Known rows, with every step that occurs:
keko -> razi -> galana: [ 15 -15  -2   6   0   9   5   2   1 -50   0  -4   8 -10  -6  -2  -1   6
   5  -1  -9   1   3   3 -12  -1 -12   0  -3  -3  14 -30  -4   3   1   6
   2 -11  -4  -3   0]
bazu -> palis -> rivod: [  5 -14   2  -5  -2   0   3   3   1 -17  12   7   5  -2 -18  10  -8   0
   1   1 -11  -1  14   2  -3  -3  25  -6   6  13   6 -21  -5   0 -11 -26
   3   4  -3   8   7]
palis -> bazu -> vumukir: [ -1  -5   0  12  32   4   2  11   5  10   6 -10   7  33 -12   5   3 -10
  -1   0  -7  -2   8   4   0  -3   4   6  13  -6 -44  21 -13  -6   0  16
   6   8  -3  15   4]
baze -> poven: [ -2 -15   0  -2  -2  -8   1  -2  -1 -50  14  17   5   6 -14 -14  -6  10
  28   0  -1   0   1   1   1  -1 -19   1  11  10 -20  12  -6  -2   5  -8
  -3  -4  -5  -6  -7]
keko -> razi -> topin -> rivod -> palis: [ 16   6  -3   6  -4   6   2  -2  -2 -48  -6   5  -2  -4   1   2   0 -12
  -8   1  -1   2  -1  -2  -3  -4  -3  -3 -11  -2  51 -32   6   0   7  11
   7  -6  -5  -4   3]
mene -> bomi -> galana -> razi: [-12  -3  -2  -5  -2  -2   4   3   3 -25   5   7  -5   1 -14   2  -8   9
   4   5  17   1  27  -7 -11   8  -5  12  24  45 -24  35 -22   7  11 -14
  -5  12   7   0  -1]
gedif -> lozef -> razi -> topin: [  8   7   2  -2  -4   4   3 -32   0  43   2  -9   9  -3  -6 -21  17 -11
  11  -4  -1   5  -9   5  -6  -3   0   0   4  -7  19   6  -1   1 -10  -7
  -7 -15   7  -9   5]
topin -> razi -> galana: [ -2 -15  -2   0  -2   7   1   7   2 -11  -3 -10  11  -9  -6  -4   3  -1
  -3   0  -8   2   1   5  -8   4  -7   7 -16  -7   6 -27  11   4   3   4
  -2  -1   1   1  -2]
bopi -> palis: [  0 -38  -2  -2 -10 -10   4 -13   1   3   0  -4 -10   1 -13   3   4  36
   5  -1  -3 -10   8   4 -10  -6  -5  -5   7  -6  12   4  -6  -1   2   6
   3   1   0   0   1]
baze -> topin -> rivod -> palis -> bopi: [ -2  18   1  -1   5  -6  -2   0  -5 -13  -5   8   0   2   2 -10  -3  27
  -5   2  10   3  -8  -4   6  -2   4   5  -4   9  -3  -8   6   1   8  12
  -1   9  -8   4   4]
gedif -> lozef -> razi -> galana: [  9  -5   2  -1  -1   7   4 -28   0  36   6 -10  15 -10  -6 -22  17   0
  19  -5  -5   5  -6   7  -8   0  -1   0   6  -7   4  -2  -2   3  -9  -2
 -10 -20   7  -7   3]
bopi -> palis -> bazu: [  2 -27  -2  11  12  -2   3 -10  -1  -1   0  -5 -15  13 -15   3   9  21
   2  -1  -4 -12   5   4 -12  -7  -8  -3   8  -6   0   4 -10  -2   1  21
   7   4   0   8  -2]
palis -> rivod: [  4 -13   0  -5  -3   4   4   5  -4 -19  12  16  -9  -5 -15  13  -7  -5
  -2   2  -4   0   6   4  -3  -4   1   8   6  -2 -28   9 -12   1 -14 -32
   3   2  -3  15  -6]
lozef -> razi -> topin: [  9   3  -4  -5  -7   4   2  -1   2  28  -2 -11 -10  -6 -10   3  13 -26
   2  -5  -5   3   2  -5  -6  -3  -7 -10  -3  -1  24   9  -3   0  -1  -5
  -5 -13   9  -5  -2]
vumukir -> bazu -> palis -> bopi: [ -1  11   2  13  44  -8   3   7   2 -14   9  -6  12  23 -15   6   3  11
   0  -6  -5  -1   6   2  -3  -2  23  12   5  -2   5 -11 -13  -3  -3  26
   7  11  -1   5   5]
keko -> razi -> topin -> rivod -> palis -> bazu -> vumukir: [ 14   9  -3  10   7  10   2   4   0 -37  -6   2   4  11   1   3   0 -19
  -8   0  -1   2   0  -2  -1  -5  -1  -3  -9  -3  41 -28   5  -3   6  18
   9  -4  -6   0   5]
poven -> baze -> topin -> rivod -> palis -> bopi: [  4  14   2   2   7  -5  -8  10  -3 -25  -2   2  -8  -6  35  -3 -17  22
 -15   1   2   4  -9  -5  10   0  -1   6 -19  -3   1  -2   5  -5   2  11
  -4   5  -1 -13   4]
bomi -> galana: [ -4 -15  -2  -2   5  -5   2   6   3   0   6  -7  -4   3  -1   4 -11  10
   0   0  -6 -12   7   1  -9   6   4   1  27   9 -45  26  -5   8   5 -10
  -1  -1   1  -1  -3]
gedif -> lozef -> razi -> topin -> rivod -> palis -> bazu -> vumukir: [  8  13   1   3   7   9   1 -25   0  50   2  -7  13   9   1 -18  18 -19
   9  -4   0   6  -8   3   2  -2   9  -5   4  -7  22  -3   4  -2  -6   9
  -4 -14   6  -3   7]
rivod -> topin -> razi: [ -9   7   3  -1  -5  -6   3   2  -1   1 -11  -9   1   2  20   3   8 -17
  -5   1   3   0  -4  -5  17   6  -4   9   8  -3  10  -9   9   0   5  -5
   2  13  -9   5  -8]
razi -> topin: [ -5  14  -3  -4  -8   6  -1  -1   2   9  -4  -7   0   6  -5   1  -3 -21
  -3   3   8   0   0   1  -3  -4   2  -1  -4  -5 -21  12 -10   1   0  -7
   2   9   1  -3   4]
baze -> topin -> razi -> lozef: [ -6  11   3  -2  -3  -1  -2   4   1  21 -14  -5  17  -1  -4 -15   0  26
  -5   3   6   5 -15   0  -7   0  -5   3 -12   5  14  -7  10   1  -4   3
   0   3  -5  -3   6]
palis -> rivod -> topin -> baze: [ -1   9   1  -2  -8   4   0  10  -4 -11   2  14 -12  -4   5  15  -6 -22
 -11   3   4   1  -5  -3  13   2  -2   4   5  -3 -44   9  -2  -1 -13 -27
   3   7  -6  17 -11]
bopi -> palis -> rivod -> topin -> razi: [ -3 -23   0  -2 -15  -1   4  -8  -2   1  -5   8 -12   0  -2   9   1  12
   0   0   2  -9   1   0  -1  -3  -7  -4   8  -3  20  -9  -2   0  -8 -10
   5   4  -5  11  -7]
palis -> rivod -> topin -> razi -> lozef -> gedif: [ -1   3   4  -4  -9  11   0  13  -4   2   1  12   2  -2   5  14   0 -25
   8   2   5   4  -5  -1  12   4  -4   7  -1  -5  -4  -6  -1   0 -15 -23
   4  -2  -4  18  -7]
poven -> baze: [  5 -12   1   1   3  -6  -4   9   2 -21   6  -7 -10  -9  25   7 -14  13
 -10   0  -9   1   2   1   4  -1   0   4 -13 -12 -10  12  -2  -5  -2  -2
  -3   1   3 -17   1]
rivod -> palis -> bazu -> vumukir: [ -3  -9   1   8  17   0   3   8   1  14   4 -12   1  22  14   0   5   2
   2   0 -13  -2  16  -2  17  -4  20  -8  18   2  -6 -13 -10  -6   7   5
   6   9  -4   8  -1]
lozef -> razi -> topin -> baze: [ 11   7  -5  -2 -10   4  -3   4   4  27  -4 -11 -15  -9 -11   3  13 -27
  -9  -4  -6   5  -1  -6  -5  -1 -10 -13 -14  -3  10  10   6  -1  -2   0
  -6 -16  11  -5  -3]
gedif -> lozef: [  3  -7   4  -1   0  -4   4 -32  -1  18   8  -4  14  -1  -5 -20   9  15
  10   0  -1   3  -5  10  -3  -2   5  11  10 -10 -11   8  -4   0  -8  -8
  -4  -3  -1  -4   7]
bomi -> galana -> razi: [-15 -12  -1  -5  -1  -9   3   5   3  23  -1  -3  -4  -4   2   6 -10   5
   2   0 -10 -11  10   1 -10   6  -4   1  25  11 -16  36  -2   8  15  -8
  -2   2   4   2  -5]
poven -> baze -> topin -> razi -> galana -> bomi: [ -2  10   2   2   4  -4  -7   6   2 -14  -7  -8   1  -6  23  -8 -15  22
 -11   2   6   4   0  -2  -1   2  -2   0 -26  -5   2  -8   5  -2   3  -1
  -5   3   3 -20   5]
rivod -> topin -> baze: [ -8  14   1   1  -7  -8  -3   7   0   4  -8  -8  -8   1  18   5   3 -14
 -13   2   6   0  -7  -6  21   7  -5   1   4  -6 -44  11   8  -3   3   1
   0  11  -5   4  -8]
vumukir -> bazu -> palis -> rivod -> topin -> baze: [ -3  23   3  15  39  -6   0  12   1 -10   6   5   5  19 -10  13   1   2
  -5  -4   0  -1  -2  -1   6   0  35  -3   1   2  -5 -14  -2  -4  -9  16
   8  11  -2   5   0]
bopi -> palis -> rivod: [  3 -35  -2  -3 -13  -1   4  -9  -2  -4   4  10 -14  -2 -17  10  -2  26
   4   0  -2  -9   7   5 -10  -7  -5  -5   7  -4   6   2  -9   0 -10 -12
   5   0  -1   9  -3]
vumukir -> bazu -> palis -> rivod: [ -1  11   2  13  41  -6   3   8   1 -13  12   5   8  20 -19  12   0  10
   2  -5  -3  -2   4   3  -2  -3  38   0   5   2   6 -13  -8  -2  -9  12
   9   9  -1   4   3]

Rows:
[ 11  -9   3  -2  -1  -2   6 -31   0  35   7  -8   7  -7  -7 -19  19   4
  13  -5  -8   5  -5   6  -5  -2  -1   3   9  -6  20   6   0   0 -10  -8
  -8 -17   6  -6   3] => gedif -> lozef -> razi
[-15 -10   3 -10 -13  -2  -1  10   2  56  -4  -1  13 -14  -2   8   3  -1
   9   1  -7   3   2   7  -7  -1 -14   8   1  -6  23  26  -6  -1   9   8
   2   2   4   4   2] => galana -> razi -> lozef
[ 12   8  -4  -5  -4   8   0   4  -1  17  -1  -5 -11  -6  -2   5  13 -32
  -3  -5  -3   4   2  -6   1  -2  -9  -3  -7  -2  33  -5   2   1   4   9
  -4 -13   7   1  -3] => lozef -> razi -> topin -> rivod -> palis -> bopi
[ -1 -22   0  -3 -14  -2   4  -9  -3   2  -2   8 -13   2  -2  11  -1  14
   5   0   5 -10   1   0   0  -5  -4  -5  14  -3   4   1  -9   0  -8 -12
   5   4  -5  11  -6] => bopi -> palis -> rivod -> topin
[ -3 -16  -2  -1  -2   3   1   2   2 -12  -1  -9  13  -4 -12  -4   4  -3
  -2   1   2   2  19   7 -11   4  -7   8 -16 -10   4 -27   4   5  10   1
  -1  -1   3  -1   1] => topin -> razi -> galana -> bomi
[ 14   1  -2   5  -6   5   5  -4   1 -39  -7  -3  -1  -2  -5   0   0 -10
  -6   1  -4   2   0  -1  -9  -6 -11   0  -6  -2  37 -17  -3   0   1  -2
   6  -6  -5  -5   3] => keko -> razi -> topin
[ -9   8   4  -3  -6   2   0   9   0  24 -12 -11  13   1  22   3   7 -21
  -3   2   6   2 -10  -2  15   7  -7   8   6  -7  10  -9   6  -1   0   4
   4   9  -8   4  -4] => rivod -> topin -> razi -> lozef
[ -9  16   1   1  -7  -8  -4   6  -1 -17  -4   2  -4   5  16  -3   0 -14
   0   2   8   0 -11  -7  22   7 -14  -2   6   1 -44  10   8  -4   5  -1
  -2   7  -7   1 -11] => rivod -> topin -> baze -> poven
[-14 -10   0  -7  -3  -2  -1  12   4  45  -2  -4   8  -6   4   7 -10   1
   5   1  -7  -9   3   4 -12   7  -6   1  23   7 -17  36  -5   8  11   0
   1  -2   5   1  -1] => bomi -> galana -> razi -> lozef
[ -3  21   1   6  16  -6  -2   0  -5 -11  -6   9  -4   7   0  -9  -1  24
  -5   2  10   1  -9  -4   5  -2  12  -2  -4  11  -6  -8  10   1   9  19
   1  10  -7   2   3] => baze -> topin -> rivod -> palis -> bazu
[ 12   6  -4  -4  -5   5  -1   2   0  20  -1  -3 -12  -7  -3   6  13 -28
   0  -5  -3   4   2  -6   0  -2   1 -13  -7   1  37  -5   7   1   5   8
  -4 -13   8  -4  -2] => lozef -> razi -> topin -> rivod -> palis
[  3  11   2   3   7  -8  -8   8  -2 -21  -3   2  -9  -7  33  -2 -16  27
 -12   1   3   3  -9  -4  10   0   9  -3 -20  -1   4  -3  11  -4   3  10
  -4   4  -1 -19   4] => poven -> baze -> topin -> rivod -> palis
[ -4  -5  -2  -3   1   1   4   3   3 -41  10   4  -5   6 -16   1  -9  12
   2   5  20   0  26  -7 -10   8   1  12  25  43 -45  28 -24   7   5 -15
  -4  10   6  -2   0] => mene -> bomi -> galana
[  2  -7  -2   3  -8  -7  -7   9   1 -40   9  10  -6  -3 -14  -9  -5   9
  -3   1  -5   2  -6   0   3   3 -21  -4 -15   1 -47  13  13  -6   3   3
  -5  -7   1  -4  -7] => topin -> baze -> poven
[ -4 -20  -1  -2 -15   5   3  -6  -2   2  -5   6  -7  -2  -1   8  -1   9
   5   0   4  -9  -1   1  -2  -2  -7  -6   6  -4   9 -14  -3   2  -8  -7
   4   3  -4  11  -7] => bopi -> palis -> rivod -> topin -> razi -> galana
[  2  -3   5  -4  -7   6  -1  11   1   3   4   4  15   0  -5  11  -2 -14
  12   2  -3   2   7  -1   8   3  21  -8  -2  10  22 -30   4  -1 -12 -18
   3  -2  -2  11   8] => bazu -> palis -> rivod -> topin -> razi -> lozef -> gedif
[ -5  22  -5   0 -12   5  -9   5   2 -12  -3   3  -2   5  -9  -7  -7 -21
  -6   4   9   3 -10  -2   1  -1 -13  -8 -19  -2 -41  13   4  -3   1  -1
  -1   2   2  -7   0] => razi -> topin -> baze -> poven
[  5 -12  -2  -1   4  -6  -1   6  -5 -26   9  13  -7  -6   3   8   3   8
  -5  -1  -1   0   7   2  11   1  15   3  -4  -3   9 -17  13   1  14  21
   3   3  -3   3   0] => topin -> rivod -> palis
[  4  11   1   3   8  -8  -8   8  -1 -25  -1   4  -8  -7  25   0 -18  26
 -13   1   4   3 -12  -3   4   1   3   2 -23  -4  -7   8  10  -4   1  12
  -4   4   0 -18   5] => poven -> baze -> topin -> rivod
[  8  -5   2  -3   0   4   3 -32   0  36   8  -9  16  -6 -10 -22  17  -1
  19  -4   3   5   6   8  -9   0  -1   0   6  -9   3  -2  -7   4  -5  -3
 -10 -19   9  -8   6] => gedif -> lozef -> razi -> galana -> bomi
[ -2  19  -4  -3  -4   6  -5   3  -2  -3  -2   4  -2   3   3   4  -2 -22
  -7   2  12   1  -1  -1   6  -2  13  -4 -12  -5  -2  -9   4   1   9  12
   4   8   0  -2   4] => razi -> topin -> rivod -> palis
[  8  11   1   0  -7   4  -1 -30   0  28   3  -2   8  -4  -7 -27  14 -12
  13  -3   0   7 -15   2  -3  -1  -9  -4  -3  -4  10   6   5  -1 -10  -5
  -9 -19   7 -11   2] => gedif -> lozef -> razi -> topin -> baze -> poven
[  0   3   3  -3  -5  -1  -1   6   0 -24   7  12   5   3  -6   5 -10 -12
   4   2  -5   0   4  -4  10   2  16 -12   6  16  -6 -22   3  -3  -9 -24
   1   5  -6   8   1] => bazu -> palis -> rivod -> topin -> baze -> poven
[ -4  10   4  -1  -5   0  -3   5   1  20 -12  -5  16   0  -8 -13   2  28
   6   3   7   7 -12   0  -4   2  -5   1 -19   5  17  -7  11   0  -3   5
  -2  -5  -1  -2   9] => baze -> topin -> razi -> lozef -> gedif
[  1   8   3   2   2  -2  -8  12   2   0  -8  -8   3  -9  29  -6 -15  23
 -14   2  -1   5 -14  -2   2   1  -4   2 -25  -6  14  -2   9  -5  -6   4
  -3   1   1 -20   6] => poven -> baze -> topin -> razi -> lozef
[  1   9   2   1   5  -9  -5   6   1 -13  -4  -6  -7  -5  26  -4 -17  28
 -10   1   0   2  -9  -3   3  -1   2  -1 -15  -2 -10  11   1  -5  -3  -4
  -5   5   0 -20   4] => poven -> baze -> topin
[-19  15  -2  -5 -17  -4  -4   3   3  34 -13   0  -6  -9  -3   5   0 -19
 -10   3  -3   3   1   0  -4  -2 -13  -1 -16  -5   8  26   5  -2  14   2
  -1   9   6   1  -1] => galana -> razi -> topin -> baze
[-16   8  -3  -6  -2   0  -1   7   0  23  -6   0  -4  -1  12   5 -12 -16
  -4   1  -3  -9   5  -2  -4   5  -6   3  18  10  -9  22  -2   8  19   1
   0   5   3   5  -4] => bomi -> galana -> razi -> topin -> rivod -> palis -> bopi
[  6  -3  -1   8  20  -1  -2   8  -6 -28   9  12 -11   3   3   8   6  -4
  -6  -1  -1  -2   6   1   9   0  13   4  -3  -3   1 -17  10   0  14  32
   6   5  -3   8  -2] => topin -> rivod -> palis -> bazu
[-17   7  -3  -4  -3  -3  -1   6   2  27  -6   1  -4  -2  11   6 -11 -11
  -2   2  -2 -10   6  -2  -4   5   4  -6  17  12  -4  22   3   9  19   0
   0   3   4   0  -3] => bomi -> galana -> razi -> topin -> rivod -> palis
[  9   9   0  -2  -3   5   1 -31  -1  36   3  -2   8  -5  -7 -17  17 -13
   9  -4   2   6 -11   5  -5  -2   0   2  -1  -8  21   4   5   1  -8   3
  -7 -16   7  -7   6] => gedif -> lozef -> razi -> topin -> rivod
[  0 -23   1  -2 -17   5   1  -2  -2  15  -3   7  -3   0  -3  11   4  11
  14   0   6  -6  -1   2   0  -1  -9  -6  -1  -6  24  -8  -1  -1 -11  -4
   5  -7  -1  11  -2] => bopi -> palis -> rivod -> topin -> razi -> lozef -> gedif
[ -4   6   1  -4  -6  11   3   8  -4 -11  -1  11  -1  -4   7  11  -5 -26
  -2   2   3   1  -5  -1   9   3  -2   6   6  -2 -19 -12  -3   3 -12 -27
   3   7  -7  17 -11] => palis -> rivod -> topin -> razi -> galana
